Known rows, with every step that occurs
G -> M: -.14 -.13  .09  .04  .07 -.04  .08  .05  .12  .14  .23 -.06  .01 -.12  .03  .04  .07  .02  .11 -.15  .00  .08 -.02 -.08 -.18 -.11 -.02 -.05 -.03  .21  .21 -.20  .07 -.11 -.08 -.12  .00  .01  .03  .07  .08 -.01  .05
F -> A -> M -> R -> H:  .42 -.14 -.23  .12  .04 -.11  .03 -.31 -.03  .14  .08  .25  .14  .19 -.18  .39 -.07  .06 -.28 -.06  .04 -.02 -.26 -.23 -.21 -.20 -.15  .03  .26  .07  .12 -.33  .12 -.05 -.05 -.02 -.07  .24 -.05 -.04 -.39  .05 -.03
G -> F -> R: -.08 -.11 -.02  .06 -.03  .13 -.10 -.17  .16 -.02  .05  .24 -.06  .00 -.19  .07 -.10  .00 -.17 -.01 -.12  .01 -.16 -.18  .01 -.02 -.03  .02 -.05  .26  .22 -.19 -.02 -.18  .00  .13  .13  .02  .31  .00  .04  .09  .17
R -> H -> A -> F -> G -> M:  .10 -.27 -.33 -.07  .20 -.26  .09 -.20  .29  .25  .65  .31  .07 -.03  .04  .32  .22  .00 -.26 -.01 -.25  .33 -.28 -.10  .12 -.21  .05  .03 -.16  .08  .53 -.23  .39  .03 -.18  .13  .09  .06 -.05  .30 -.19  .30  .06
M -> A -> F:  .22 -.08 -.27  .11 -.02  .20  .18 -.25  .03  .12  .11  .09  .22 -.04  .03  .36  .05 -.14 -.22 -.03 -.15 -.03 -.23 -.10  .18 -.08 -.08 -.06  .09  .00  .05  .15  .16 -.07 -.01  .29  .14 -.05 -.21  .03 -.21  .09  .18
F -> R:  .08  .01  .00 -.05  .05  .02 -.11 -.01  .07  .00  .01  .23 -.05 -.04 -.22  .10 -.06  .11 -.24  .14 -.04  .01 -.17 -.11  .02  .08 -.13  .06 -.09  .23  .14 -.13 -.07 -.16 -.01 -.01  .13  .03  .20  .01  .12  .06  .01
H -> G: -.07  .16 -.10  .00  .04  .05  .04 -.05 -.06 -.07  .07  .14 -.02  .04 -.05  .08  .03  .01  .00  .04 -.13  .01  .09 -.03  .00 -.12  .03 -.13  .19 -.04 -.04  .01  .21 -.01  .05 -.02  .22 -.05  .05  .10 -.03  .11  .03
F -> G -> M -> R:  .39 -.01 -.07  .11  .15 -.02  .04  .04  .09  .08  .18  .02 -.05 -.14 -.04  .06 -.04  .26 -.15 -.12 -.03  .07  .13 -.34 -.11 -.30 -.12 -.02 -.08  .28  .36 -.10  .01 -.12 -.14 -.14  .15  .00  .16  .24  .01  .28 -.01
F -> A -> H:  .09 -.16  .11 -.13  .26 -.03  .12 -.14 -.07 -.23 -.08  .19  .08  .20  .04  .22 -.02  .03 -.13  .06 -.06  .21 -.10 -.07 -.16  .14  .08  .07 -.04  .11 -.09 -.10 -.08 -.14 -.13  .24 -.03  .12 -.12  .20 -.24 -.04  .12
G -> F -> A: -.03 -.21  .03  .07 -.07  .04  .01 -.19 -.12 -.07 -.11  .27  .02  .19 -.04  .13  .04 -.19  .00 -.15  .02 -.08 -.08 -.21 -.21 -.05  .09  .02  .05  .05  .12 -.24  .06 -.08 -.13  .26 -.06 -.05  .08  .21 -.06  .06  .15
G -> F -> R -> H -> A -> M: -.08 -.30 -.24  .02  .07 -.09 -.18 -.45  .39  .07  .47  .56  .04  .26 -.33  .35 -.04  .02 -.31  .02 -.16  .19 -.46 -.12 -.09 -.14  .09 -.04  .24  .21  .39 -.49  .31 -.12  .00  .18  .13  .23  .16 -.11 -.30  .08  .05
R -> M -> A -> H -> G -> F: -.07 -.21 -.08  .34  .24  .15  .11 -.34  .25 -.19  .24  .23  .39  .07 -.12  .32 -.04 -.18 -.10 -.05 -.34  .08 -.10 -.08 -.07 -.18  .12 -.23  .33  .07  .08 -.12  .49 -.05  .08  .45  .36  .17 -.13  .00 -.54 -.01  .38
G -> M -> R -> H:  .17 -.04 -.13  .33  .00 -.19 -.04  .01  .22  .35  .34  .00  .13 -.15 -.10  .11 -.16  .11 -.12 -.14 -.02  .03 -.15 -.03 -.08 -.29 -.11 -.04 -.05  .25  .39 -.34  .20  .00 -.05 -.12 -.01  .19  .05 -.16 -.06  .04  .06
R -> M -> A:  .14 -.07 -.13  .26  .11  .04  .00 -.11  .01  .09  .06  .07  .30 -.10 -.21  .18  .14 -.16 -.10  .03  .04 -.20 -.20 -.03 -.05  .01 -.14 -.08  .13 -.04  .20 -.05  .31  .06  .10  .21  .12  .13 -.22 -.09 -.23 -.05  .01
H -> R:  .07  .07 -.11  .13 -.01  .03 -.03  .00  .05  .05  .09  .00  .04 -.03 -.05  .03  .05  .15 -.09  .10  .08  .09  .00  .09 -.14 -.35  .00 -.14 -.07 -.05  .11 -.13  .14  .02 -.10  .23  .26 -.10  .02  .08  .08  .09 -.06
H -> R -> M -> A -> F:  .24 -.09 -.38  .36  .11  .20  .16 -.16  .05  .23  .28  .04  .39 -.17 -.11  .35  .27 -.07 -.32  .11 -.05  .00 -.32  .01 -.07 -.43 -.26 -.21 -.02 -.06  .29 -.05  .49  .02 -.03  .48  .46  .06 -.27  .04 -.24  .10  .21
R -> H -> G -> M -> A -> F:  .01 -.11 -.32  .26  .04  .06  .23 -.35  .26  .36  .62  .26  .33 -.13 -.04  .52  .08 -.22 -.21 -.10 -.38  .12 -.36 -.10  .07 -.37 -.02 -.21  .18  .10  .33 -.20  .59 -.05 -.02  .17  .26  .01 -.17  .05 -.29  .12  .26
M -> A:  .17  .03 -.12  .07  .00  .07 -.02 -.13  .00  .06  .01  .14  .21  .00 -.11  .25  .01 -.10 -.09  .00  .00 -.11 -.10 -.07  .05  .01 -.02 -.06  .16 -.03  .10 -.03  .16  .02  .05  .20  .08 -.05 -.18 -.04 -.13 -.03 -.03
R -> H:  .02 -.03 -.07  .11 -.01 -.17 -.07 -.07  .15  .15  .21  .09  .10 -.01 -.05  .00 -.09 -.10 -.13 -.01 -.11  .02 -.17  .12  .10 -.03  .02  .04 -.04 -.07  .08 -.18  .11  .14 -.01  .06 -.11  .11 -.01 -.14 -.14 -.03 -.02
F -> R -> H -> G -> M -> A:  .06  .05 -.24  .22  .13 -.04 -.05 -.23  .32  .27  .56  .50  .24 -.13 -.39  .45 -.02 -.07 -.31  .06 -.29  .02 -.39 -.17 -.02 -.21 -.12 -.19  .19  .28  .48 -.48  .50 -.16  .02  .07  .30  .02  .06  .01 -.08  .06  .01
R -> M -> A -> H:  .12 -.21 -.03  .21  .30  .05  .10 -.15  .16 -.08  .12  .06  .40 -.05 -.10  .25 -.02 -.08 -.16  .09 -.13  .05 -.19  .03 -.04  .08 -.06 -.06  .08  .08  .03  .00  .23 -.04  .06  .34  .15  .25 -.30 -.12 -.44 -.13  .18

Rows
 .05 -.24  .08  .09  .27  .01  .17 -.15  .32  .01  .30  .07  .27 -.07 -.01  .30 -.06  .00 -.08 -.11 -.15  .24 -.18 -.09 -.11 -.09  .12 -.06  .07  .30  .16 -.15  .16 -.18 -.08  .22  .10  .11 -.22  .01 -.27 -.06  .17
G -> M -> A -> H
 .26  .09 -.39  .20 -.03 -.36 -.24 -.08  .11  .17  .21  .27  .08  .16 -.27  .23 -.09  .20 -.22  .05  .07 -.05 -.18  .10  .06 -.21 -.04 -.02  .07  .00  .29 -.15  .35  .18 -.01  .18  .09  .21 -.11 -.17 -.22  .13 -.05
M -> R -> H -> A
 .34 -.07 -.24  .22  .01  .00  .01 -.20  .17  .18  .22  .05  .13  .05 -.14  .22 -.20  .14 -.23 -.08 -.08  .06 -.19 -.09 -.06 -.26 -.12 -.05  .25  .09  .07 -.16  .13  .01  .01 -.12  .05  .20  .02 -.27 -.38  .02 -.02
A -> M -> R -> H
 .17 -.15 -.44  .22  .02 -.23  .03 -.13  .24  .38  .52  .16  .12 -.02 -.12  .41  .06  .14 -.28 -.09 -.11  .12 -.34 -.03  .04 -.41 -.07 -.08 -.06  .23  .53 -.20  .41  .01 -.10  .14  .14  .23 -.11 -.02 -.21  .25  .22
G -> M -> R -> H -> A -> F
 .26 -.10 -.15 -.09  .12  .10  .19 -.14 -.01 -.01  .13  .07 -.04 -.07  .18  .09  .09  .00 -.25  .05 -.24  .18  .00 -.21  .20 -.04 -.06  .07 -.13 -.03  .04  .25 -.02 -.06 -.11  .09  .13 -.11  .05  .30 -.10  .26  .10
A -> F -> G
 .23  .23 -.32  .31 -.02 -.12 -.08 -.10  .06  .13  .21  .20  .08  .02 -.22  .17 -.18  .12 -.22  .03 -.21 -.04 -.04  .00  .07 -.34 -.08 -.13  .18 -.03  .12 -.09  .31  .10  .03 -.03  .18  .09  .05 -.12 -.20  .14  .05
M -> R -> H -> G
 .27 -.01 -.07  .18  .20  .09  .04 -.16  .20 -.10  .17  .15  .26  .01 -.09  .29 -.09  .15 -.27  .17 -.05  .26 -.12  .07 -.09 -.28  .09 -.18  .06  .01  .03 -.05  .21 -.02 -.11  .55  .35  .02 -.26 -.01 -.31 -.01  .06
M -> A -> H -> R
 .31 -.05 -.18  .09  .02  .14  .08 -.11  .01  .01  .03 -.03  .02  .06 -.09  .21 -.10  .22 -.12 -.09  .04  .01 -.02 -.19 -.16 -.25 -.14 -.05  .27  .15  .02  .01  .03 -.15  .04 -.15  .12  .16  .04 -.12 -.22  .07  .04
A -> M -> R
 .14 -.25  .04  .18  .36 -.04  .05 -.05 -.02 -.12  .05  .14  .29  .05 -.11  .21  .16  .10 -.22  .21  .05  .22 -.21  .06 -.38 -.22 -.07 -.08 -.17  .04  .16 -.26  .25 -.10 -.16  .45  .30  .22 -.16  .18 -.26 -.03  .10
F -> A -> H -> R -> M
 .29 -.26 -.14  .13 -.04  .18  .09 -.32 -.09 -.03 -.10  .22  .05  .27 -.11  .37 -.12  .07 -.12 -.22  .07  .01 -.10 -.40 -.33 -.28 -.05 -.06  .32  .21  .11 -.25  .03 -.19 -.08  .08  .05  .13  .12  .09 -.28  .15  .19
G -> F -> A -> M -> R
 .09  .11 -.30  .44 -.12 -.04 -.07 -.24  .19  .11  .24  .22  .05  .06 -.15  .16 -.27  .00 -.17 -.14 -.26 -.05 -.03 -.11  .07 -.42  .03 -.19  .22  .03  .18 -.19  .36  .11  .01  .11  .18  .11  .19 -.15 -.26  .20  .20
M -> R -> H -> G -> F
 .32  .08 -.21  .28 -.05 -.17 -.11 -.04  .08  .22  .10  .05  .10 -.03 -.17  .06 -.22  .10 -.22 -.01 -.06 -.08 -.12  .03  .06 -.19 -.12  .03  .01  .03  .14 -.13  .14  .12  .00  .02  .01  .16  .00 -.23 -.18  .06 -.01
M -> R -> H
 .32  .03 -.52  .22 -.06 -.21 -.06 -.15  .13  .23  .31  .20  .09  .11 -.18  .39 -.01  .14 -.39  .04 -.13  .03 -.27  .09  .22 -.27 -.10  .00  .01 -.01  .30  .02  .36  .12 -.07  .23  .13  .25 -.09 -.09 -.30  .25  .17
M -> R -> H -> A -> F
 .13 -.11 -.24  .07  .01 -.01 -.01 -.21  .17  .22  .31  .25  .06 -.09 -.13  .27 -.05 -.05 -.46  .14 -.27  .10 -.48 -.01  .23 -.02 -.19  .07 -.19  .18  .22 -.12  .09 -.10 -.06  .12  .06  .09  .13 -.08 -.09  .11  .21
A -> F -> R -> H
-.05  .04 -.11  .15  .11  .10  .12 -.18  .12  .11  .31  .23  .21 -.06 -.15  .36  .11 -.08  .01 -.10 -.14  .02 -.03 -.16 -.14 -.26  .04 -.25  .30  .15  .25 -.21  .42 -.12  .03  .07  .25 -.08 -.07  .15 -.11  .08  .09
H -> G -> M -> A
-.21 -.09  .04  .11  .14  .13  .11 -.27  .20 -.26  .15  .18  .02  .12  .08  .12 -.18 -.03 -.03 -.11 -.33  .27  .09 -.07 -.02 -.21  .28 -.12  .18  .10 -.11  .00  .15 -.10 -.01  .22  .22  .07  .09  .09 -.32  .04  .35
A -> H -> G -> F
-.17 -.21  .01  .22  .31  .12  .00 -.17  .25 -.23  .27  .31  .09  .02 -.23  .16 -.12  .00 -.23  .09 -.37  .18 -.14 -.09 -.09 -.10 -.02 -.11  .05  .32  .14 -.21  .26 -.25  .02  .22  .42  .23  .24  .06 -.29  .04  .39
A -> H -> G -> F -> R -> M
 .47 -.08 -.37  .25  .25  .22  .15 -.24  .04  .15  .32  .14  .34 -.19 -.06  .31  .28  .00 -.43  .17 -.15  .07 -.20 -.12  .00 -.43 -.24 -.17 -.10 -.13  .36  .03  .44  .03 -.14  .47  .55 -.06 -.14  .24 -.25  .26  .06
H -> R -> M -> A -> F -> G
-.03  .00 -.20  .25  .10 -.08  .03 -.26  .26  .28  .53  .29  .32 -.11 -.19  .36  .04 -.17 -.10 -.10 -.26  .03 -.22 -.07 -.05 -.29  .04 -.21  .31  .07  .35 -.37  .53  .01  .01  .11  .14  .00 -.12  .00 -.20  .03  .03
R -> H -> G -> M -> A
 .20 -.02 -.23  .35  .11  .07 -.03 -.06  .07  .15  .16  .07  .37 -.14 -.25  .22  .22 -.03 -.20  .11  .10 -.10 -.19  .08 -.19 -.35 -.15 -.21  .06 -.08  .29 -.23  .47  .07 -.01  .41  .40  .04 -.21 -.04 -.16 -.01 -.03
H -> R -> M -> A
-.18 -.09 -.13  .26  .10  .15 -.09 -.16  .09 -.06  .19  .31  .06 -.03 -.30  .13  .04 -.06 -.15  .08 -.23 -.04 -.15 -.15 -.14 -.16 -.15 -.15  .08  .19  .29 -.30  .33 -.16  .06  .09  .39  .13  .32  .08 -.08  .10  .30
H -> G -> F -> R -> M
-.06 -.12 -.23  .15  .13 -.01  .08 -.24  .31  .28  .62  .34  .06 -.17 -.16  .37  .05 -.02 -.35  .04 -.46  .22 -.42 -.14  .07 -.28 -.14 -.08 -.06  .33  .40 -.32  .37 -.22 -.08 -.06  .29  .07  .19  .11 -.05  .18  .31
A -> F -> R -> H -> G -> M
-.12 -.11  .01  .05  .20  .17  .00 -.28  .24 -.27  .22  .37 -.04  .13 -.11  .22 -.21  .10 -.22  .05 -.38  .27 -.09 -.18  .00 -.13  .13 -.11  .09  .31  .04 -.12  .06 -.29 -.01  .22  .36  .08  .27  .12 -.21  .08  .34
A -> H -> G -> F -> R
 .14 -.15  .02  .22  .26  .08  .13 -.11  .38  .06  .40  .09  .30 -.08 -.03  .33 -.02  .16 -.16  .01 -.05  .32 -.17 -.03 -.24 -.40  .08 -.24  .01  .21  .26 -.28  .30 -.14 -.17  .44  .39  .02 -.22  .05 -.21  .01  .10
G -> M -> A -> H -> R
 .13 -.10 -.27  .35 -.05  .10  .03 -.40  .23  .10  .33  .21  .11  .17 -.17  .30 -.26  .05 -.18 -.23 -.30  .06 -.10 -.22 -.09 -.49  .03 -.22  .48  .10  .10 -.23  .36 -.02  .04 -.03  .21  .15  .17 -.14 -.43  .13  .20
A -> M -> R -> H -> G -> F
 .06 -.06 -.10  .19  .36  .09  .12 -.19  .11 -.16  .21  .19  .39  .02 -.14  .35  .03 -.07 -.16  .09 -.25  .09 -.12  .04 -.07 -.08 -.01 -.19  .27  .02 -.01  .02  .46 -.06  .11  .30  .36  .18 -.25 -.01 -.49 -.05  .20
R -> M -> A -> H -> G
 .07 -.06 -.29  .08  .10  .28  .17 -.28  .16  .14  .42  .33  .17 -.13 -.23  .60  .12 -.05 -.33  .05 -.32  .08 -.31 -.30  .03 -.24 -.21 -.20  .14  .38  .39 -.12  .38 -.36 -.04  .11  .44 -.03  .07  .21 -.06  .23  .35
H -> G -> M -> A -> F -> R
 .25 -.15 -.02  .14  .38  .06 -.03 -.15  .20 -.09  .12  .27  .35 -.06 -.32  .29 -.06 -.01 -.39  .23 -.15  .06 -.36 -.06 -.02  .15 -.19 -.03  .00  .28  .18 -.12  .18 -.20  .03  .31  .27  .27 -.11 -.09 -.33 -.11  .15
F -> R -> M -> A -> H
-.04 -.13 -.19 -.20  .10 -.01  .02 -.19  .08 -.08  .19  .19  .04  .28 -.10  .31  .16  .12 -.04 -.01  .02  .14 -.10 -.02 -.17 -.09  .10 -.07  .28  .04  .10 -.06  .24 -.08  .04  .00  .14  .11 -.11  .03 -.26  .06 -.12
H -> A -> M
 .15 -.08  .02  .05  .19  .06  .11 -.17  .16 -.14  .08  .10  .23  .06 -.03  .27 -.13 -.01 -.20  .05 -.12  .14 -.12 -.04  .05  .06  .09 -.03  .13  .09 -.06  .07  .05 -.04  .01  .34  .08  .08 -.26 -.08 -.37 -.07  .13
M -> A -> H
 .07 -.07 -.06  .13  .21  .24  .01 -.40  .26 -.25  .19  .49  .18  .12 -.23  .43 -.20  .00 -.32  .06 -.38  .14 -.20 -.24  .04 -.12  .08 -.18  .29  .26  .12 -.10  .25 -.26  .02  .39  .45  .03  .09  .08 -.30  .09  .34
M -> A -> H -> G -> F -> R
 .09 -.21 -.15  .15  .01  .17  .25 -.19  .14  .25  .31  .01  .24 -.15  .05  .41  .14 -.15 -.12 -.18 -.12  .03 -.25 -.18  .03 -.22 -.08 -.10  .05  .23  .29 -.05  .26 -.13 -.06  .17  .11 -.03 -.18  .08 -.14  .12  .23
G -> M -> A -> F
-.02 -.07 -.03  .20  .16  .22  .15 -.40  .26 -.21  .20  .31  .21  .15 -.02  .36 -.17 -.08 -.12 -.09 -.34  .17 -.02 -.14  .01 -.21  .23 -.21  .39  .08 -.04  .00  .31 -.08  .03  .42  .32 -.01 -.09  .02 -.43  .05  .33
M -> A -> H -> G -> F
 .10 -.15  .06 -.09  .21 -.04  .07  .01  .09  .05  .26  .07 -.03 -.15  .09 -.02  .10  .04 -.03 -.07 -.11  .18  .07 -.26 -.07 -.11 -.02  .00 -.13  .16  .29 -.17  .02 -.15 -.12 -.11  .09 -.08  .13  .31  .04  .17 -.05
F -> G -> M
 .03 -.07 -.13  .29  .12  .03 -.03  .11  .04  .11  .16 -.04  .21 -.14 -.13 -.01  .20  .08 -.07  .12  .06  .03 -.08  .14 -.24 -.30 -.15 -.17 -.11 -.01  .24 -.22  .31  .03 -.07  .21  .35  .06 -.03  .02 -.04  .01 -.02
H -> R -> M
